(in the rows, 128 means zero)
Known rows, with every step that occurs
tova > binosi > fura > seki > nevub > gevuvug > ribe > gutem: [120 174 145 120 132 130 148 100 102 133 143 134 129 132  97 155 156 110
 143 106  80 129 144 124 138 135 148 159 128 140 154 157 120 120 120  89
 112 100  91 113  82  67 157 158 111 163]
gigu > sono > seki: [127 169 134  96 160 128 166 163  88  87 115 157  58 113 101  97 151 108
 139  78 128 133 120 116 132 117 141 154  94 133 150 155 157  90 139 138
  93 192 108 100 125 154 147 160 140 135]
nevub > gevuvug: [141 131 135 119  96 114 120 151 138 104 127 139 131 129 100 131 133 118
 135 158 107 120 120 140 137 147 143 151 147 122 121 168 126 110 122 127
  87 109  65  90 105  92 145 141 105 150]
fura > seki > nevub > gevuvug > ribe: [116 139 141 119 122 114 140 142 122 107 129 148 104 125 120 161 181 116
 139 141 101 123 137 153 142 140 141 145 121 128 134 178 138 112 102 114
 103 121  60  85 100 134 156 131 121 146]
tova > binosi > fura > seki > sono: [127 160 115 132 170 127 152 145 132 158 114 147 101 146  79  85 138 104
 156 111  99 106 124 120 131 135 140 152 122 148 150 155 128 111 131 107
  86 145  74  83 109 163 123 132 160 143]
seki > nevub: [114 153 133 140 144 120 126 120  93 157 141 137 104 132 130 129 162 112
 170 117 108  93 157 131 121 130 145 121 155 127 130 146 119 122  86 122
 110 108 121 102 128 147 139 113 172 147]
ribe > gevuvug > nevub > seki: [138 139 127 137 108 134 133 128 107  94 126 145  97 122 105 171 142 104
 149 130  93 130 133 157 122 128 142 156 168 124 132 160 134 117 118 120
  90 130   8  73 112 122 147 147 110 150]
gutem > ribe > gevuvug > nevub > seki > fura: [127 140 120 169 117 139 113 109 112 114 112 122 122 121  86 153 141 115
 161 116  97 103 121 124 135 137 130 136 189 134 127 186 126 120 100  97
 102  82 108 104 113 125 129 182 143 144]
binosi > fura > seki > sono > gigu: [107 140 120  92 171 144 115 109 175  97 107 139 102 122  96  91 148 119
 137 112 131 105 140 126 122 155 130 144 138 140 131 150 124 117 135 113
  89 169 146  83 108 240 111 154 138 157]
nevub > seki > sono: [143 149 122 131 167 130 155 153 146 171 108 140  88 148  89  74 133 108
 169 101  99 122 118 151 127 115 126 145 138 146 144 157 141 141 135 117
  80 127  52  67 108 173 140 140 133 132]
sono > seki: [126 167 135  99 148 131 152 145 129  84 108 142 108 106 115 113 157 109
 136 107 134 130 129 115 142 117 139 159 136 121 148 137 146  96 131 143
  92 181 141 101 112 156 140 154 121 144]
seki > nevub > gevuvug > ribe: [118 132 144 122 123 113 131 146 114 110 138 149 108 125 125 171 174 116
 144 143 106 120 145 150 145 134 138 137 116 123 132 177 135 126 104 113
 106 105  63  89 109 126 161 126 121 144]
sono > seki > fura: [126 165 130 135 144 131 124 120 126 111 101 121 123 115  91 115 148 114
 154 115 129  99 116  97 143 127 124 139 179 130 138 158 129 108 102 118
 112 117 194 125 112 157 130 190 152 141]
gutem > tova > binosi > musa: [ 80 117 116 117 150 126 137 132 118 133 139 157 127 112  67 139 141 115
 165 136 117 146 128 103 136 123 167 154 162 125 144 127 110 130 147 102
  76 119 165 111 129 133 172 127 142 151]
fura > seki > nevub > gevuvug > ribe > gutem: [129 177 150 112 131 124 153  99 120 142 135 125 125 135 103 141 162 117
 146  97  87 131 142 137 134 139 141 155 127 138 146 161 131 122 109 103
 117 115  98 114  77  75 161 161  99 159]
ribe > gutem: [133 172 141 107 141 130 141 102 121 161 134 122 150 128 100 125 132 115
 148  83 100 126 151 111 122 125 139 146 140 129 146 139 125 144 127 114
 125 114 139 137  89  73 157 161 103 158]
gutem > tova > binosi: [ 66 127 112 138 150 142 144 157 120 142 142 164  85 124 115 141 136 122
 146 132 121 133 140 112 109 111 166 148 124 118 150 142 115 120 144  96
  98 145 107 125 119 124 165  96 129 148]
gigu > sono > seki > nevub > gevuvug > ribe: [120 140 146 116 132 115 147 155  96  94 137 155  76 125 119 158 179 114
 142 125 108 127 135 148 146 130 138 142  97 131 139 182 146 109 106 113
  98 131  57  82 115 136 159 139 129 139]
fura > seki: [117 165 116 102 140 125 157 130 141 129  98 139 116 114  98 101 151 114
 133 111 107 123 120 129 117 142 151 162 144 126 137 151 139  98 128 137
 106 170 113 109  84 149 137 141 120 154]
ribe > gevuvug > nevub > seki > sono > gigu > bavafiv: [132 125 131 110 131 144 119 107 109  63 141 163  75 121 104 126 119 118
 136  93 104 107 145 136 108 144 128 157 160 135 131 172 165  99  99  97
 137 156  70  89 125 252 134 144 154 152]
binosi > tova: [112 146 100 109 114  97 120  98 142 146 148 142 114 115 105 106 149 115
 140 116 104 128 134 110 111 123 148 149 171 120 132 146 137 146 130 123
 114 129  80 112 126 109 126 149 136 146]
sono > gigu: [ 96 118 129  78 155 145 104 111 156  82 116 142 118 100 119 128 145 125
 131 120 146 116 159 124 116 143 135 135 136 119 124 141 124 130 134 120
 107 158 176 110 113 215 141 146 116 161]
binosi > fura: [135 138 113 115 123 124 105 133 145  91 143 145 166 106  85 150 133 101
 126 129  99  96 156  84 137 121 141 140 172 114 129 155 116 137 142 126
 107  85 142 107 137 108 101 162 151 148]
sono > seki > nevub > gevuvug > ribe > gutem > tova > binosi: [ 71 154 130 142 145 144 157 133 108 134 147 157  72 137 118 144 154 120
 149 121 113 141 133 122 120 120 165 157 125 133 160 150 115 102 129  83
  89 144  99 116 106 102 163 114 124 152]
tova > binosi > musa: [ 96 115 128 111 158 121 134 131  82 138 134 158 141 108  66 141 136 105
 172 145 112 139 137 104 146 124 165 152 144 128 147 116 109 133 143 104
  85 112 146 107 126 144 191 127 140 157]
seki > nevub > gevuvug > ribe > gutem > tova > binosi: [ 69 144 128 145 140 141 149 132 111 149 154 156  80 139 116 148 148 122
 152 125 106 136 140 124 116 120 165 149 126 130 155 152 111 117 128  79
  96 128  97 121 107  93 166 103 125 153]
gevuvug > nevub: [123 115 133 134 119 119 122 137  97 101 156 149 121 128 132 173 156 102
 153 133 109  99 179 140 128 124 137 126 140 104 130 148 122 122 100 120
 120 127  40 100 142 126 141 112 132 154]

Rows
[127 145 123 145 114 126 106 139  95 112 115 131 138 103 106 182 130 132
 131 115 128 132 136  97 147 165 157 150 101 131 131 194 148 114 119 127
  89 154 108 118 105  72 153 136 126 147] : gutem > ribe > gevuvug
[ 98 144 117 142 123 137 121 125 130 101 163 154 126 126  91 168 143 107
 133 133  91 110 149  93 132 123 159 147 162 127 144 162 101 122 137  86
  93  80 115 106 130  81 112 143 153 153] : seki > nevub > gevuvug > ribe > gutem > tova > binosi > fura
[103 138 126  90 175 144 124 112 168 109 101 137  91 125 106  82 148 123
 145 105 138 113 138 138 117 155 131 142 124 142 132 147 130 115 129 114
  90 182 140  89 102 245 129 144 131 156] : fura > seki > sono > gigu
[128 166 129 134 152 130 132 136  97 112 107 130  86 120  81 109 141 114
 157  95 123 101 110  98 138 129 125 136 149 138 139 169 135 103 107 114
 111 124 171 122 123 155 135 193 166 136] : gigu > sono > seki > fura
[135 133 137 150 100 116 102 132  76  92 155 142 115 127 126 218 143 109
 147 145 117 106 168 130 139 155 146 136 133 110 130 162 125 112  86 121
 113 142  21 100 140  96 150 119 134 155] : ribe > gevuvug > nevub
[116 164 128 145  96 127 134 114 128 116 140 137 100 149  95 120 150 116
 145 142  87 112 113 141 123 158 160 158 175 141 132 171 108  78 105 103
  73 105  73  85 101  75 116 139 140 159] : ribe > gutem > tova > binosi > fura > seki > nevub > gevuvug
[129 128 124 125 120 137 145 132 127 100 129 148 102 123 110 139 150 100
 153 118  87 126 140 164 119 108 137 149 170 119 132 150 132 126 127 121
  94 119  22  71 116 146 142 147 107 149] : gevuvug > nevub > seki
[ 68 140 122 134 154 145 153 141 120 151 148 157  88 128 114 150 143 122
 146 114 112 141 147 111 113 110 163 151 114 123 159 145 117 128 144  82
 109 138 115 134 105 101 173 107 116 151] : gevuvug > ribe > gutem > tova > binosi
[110 126 126  94 174 150 122 116 174 110 104 138  87 124 103  86 144 121
 149 105 130 119 136 147 116 138 126 140 140 141 132 147 130 134 141 110
  83 159 128  75 108 248 132 154 121 152] : nevub > seki > sono > gigu
[119 140 147 117 126 116 140 145 117  90 131 148 102 122 127 164 181 115
 141 137 113 124 139 147 152 131 137 143 117 126 137 175 140 113 104 116
  97 125  73  83 110 138 157 135 122 142] : sono > seki > nevub > gevuvug > ribe
[124 120 131 158 100 124 107 132  73  86 149 141 125 121 126 208 148 115
 141 127 117 111 171 126 142 155 148 135 116 115 127 180 134 108  94 117
 104 147  32 100 137  84 142 114 133 154] : gutem > ribe > gevuvug > nevub
[142 137 126 142 157 129 151 149 133 153 123 144  83 155 100  94 143 101
 172 105  94 113 131 163 126 117 125 140 138 141 143 157 137 134 121 110
  84 127  14  59 122 171 134 132 136 136] : gevuvug > nevub > seki > sono
[136 148 124 164 114 133 107 112 110 115 115 122 116 126  84 157 136 110
 165 129  97 100 118 127 132 137 127 136 202 131 128 174 120 123  94 100
 108  80 101 104 114 130 135 183 144 146] : ribe > gevuvug > nevub > seki > fura
[131 155 135 136  99 116 130 128 119 118 123 136 102 143 106 118 155 116
 148 152  96 109 113 156 129 161 150 151 162 136 123 170 122  80  93 124
  79 113  61  76  98 110 129 133 137 155] : fura > seki > nevub > gevuvug
[130 150 119 144 136 136 123 115 137 137 102 122 125 120  75 116 134 113
 163 117  99 104 109 121 125 122 124 137 204 134 129 166 123 135 114 106
 110  74 152 112 101 149 135 194 138 142] : nevub > seki > fura
[130 167 154 116 132 123 142 103 114 144 143 126 131 134 109 151 157 116
 150  99  92 129 152 133 137 133 137 147 125 134 145 160 127 137 111 101
 119 101 100 117  88  71 164 157 101 156] : seki > nevub > gevuvug > ribe > gutem
[102 173 116 131 110 134 151 104 201 119 148 127 104 137  98 134 167 129
 129  92  99 129 127 123 112 134 148 155 185 129 136 179 126 115 124 109
  95 122 145 120 100  72 100 155 124 145] : binosi > fura > seki > nevub > gevuvug > ribe > gutem > tova
[132 163 120 124 169 121 159 148 146 173 103 137  93 149  91  73 145 112
 161 101 108 111 118 137 127 140 135 149 120 146 145 156 142 114 121 122
  90 164  76  85  99 174 135 129 145 139] : fura > seki > sono
[134 156 144 131 110 117 135 142  89  97 132 144  73 142 107 114 154 114
 150 135 108 114 113 150 137 148 146 147 140 140 128 172 131  77  99 124
  73 124  60  72 120 113 132 142 147 145] : gigu > sono > seki > nevub > gevuvug
[132 178 156 110 135 127 152 103 114 126 136 127 125 132 109 147 162 115
 145  93  98 133 143 132 143 131 136 154 127 137 151 157 133 123 113 105
 112 119 106 111  86  78 159 165  99 156] : sono > seki > nevub > gevuvug > ribe > gutem
[108 119 126 116 157 152 113 111 150  87 111 139  87 123 110 118 146 125
 146 104 133 121 144 148 124 154 129 140 122 143 131 167 135 122 129 102
  74 168  95  70 115 220 128 145 129 154] : gutem > ribe > gevuvug > nevub > seki > sono > gigu
[108 138 136 126 126 119 138 142 107  98 138 156 106 123 112 178 174 109
 137 149  95 120 142 139 146 137 149 148 118 130 141 176 127 108 111  99
  98 107  58  83 107 127 151 132 132 151] : tova > binosi > fura > seki > nevub > gevuvug > ribe
[103 169 111 116 123 135 153 120 149  99 124 148 116 119  77 132 152 109
 120 122  87 127 118 112 124 140 162 174 158 134 146 165 122  90 143 103
  92 141  98 105  88  99 117 156 124 159] : nevub > gevuvug > ribe > gutem > tova > binosi > fura > seki
[ 94 178 119 142 140 132 147  98 114 140 141 141  89 134 108 132 177 110
 155 103  89 104 144 122 116 137 158 144 165 139 144 156 113  97  99 101
 101 122 121 102 110 130 113 131 172 154] : gevuvug > ribe > gutem > tova > binosi > fura > seki > nevub
[ 98 138 128 130 118 123 140 143 131  97 143 156  98 125 112 173 178 115
 133 144  99 123 134 139 138 137 150 149 129 127 138 182 127 108 112  99
  91 113  67  87 107 118 138 125 132 147] : gutem > tova > binosi > fura > seki > nevub > gevuvug > ribe
[127 140 122 154 125 136 119 112 123 120 118 125 121 127  88 135 141 107
 165 122  94  95 123 131 126 121 122 131 204 128 127 167 119 129 102 100
 114  74 108 102 115 146 131 182 144 146] : gevuvug > nevub > seki > fura
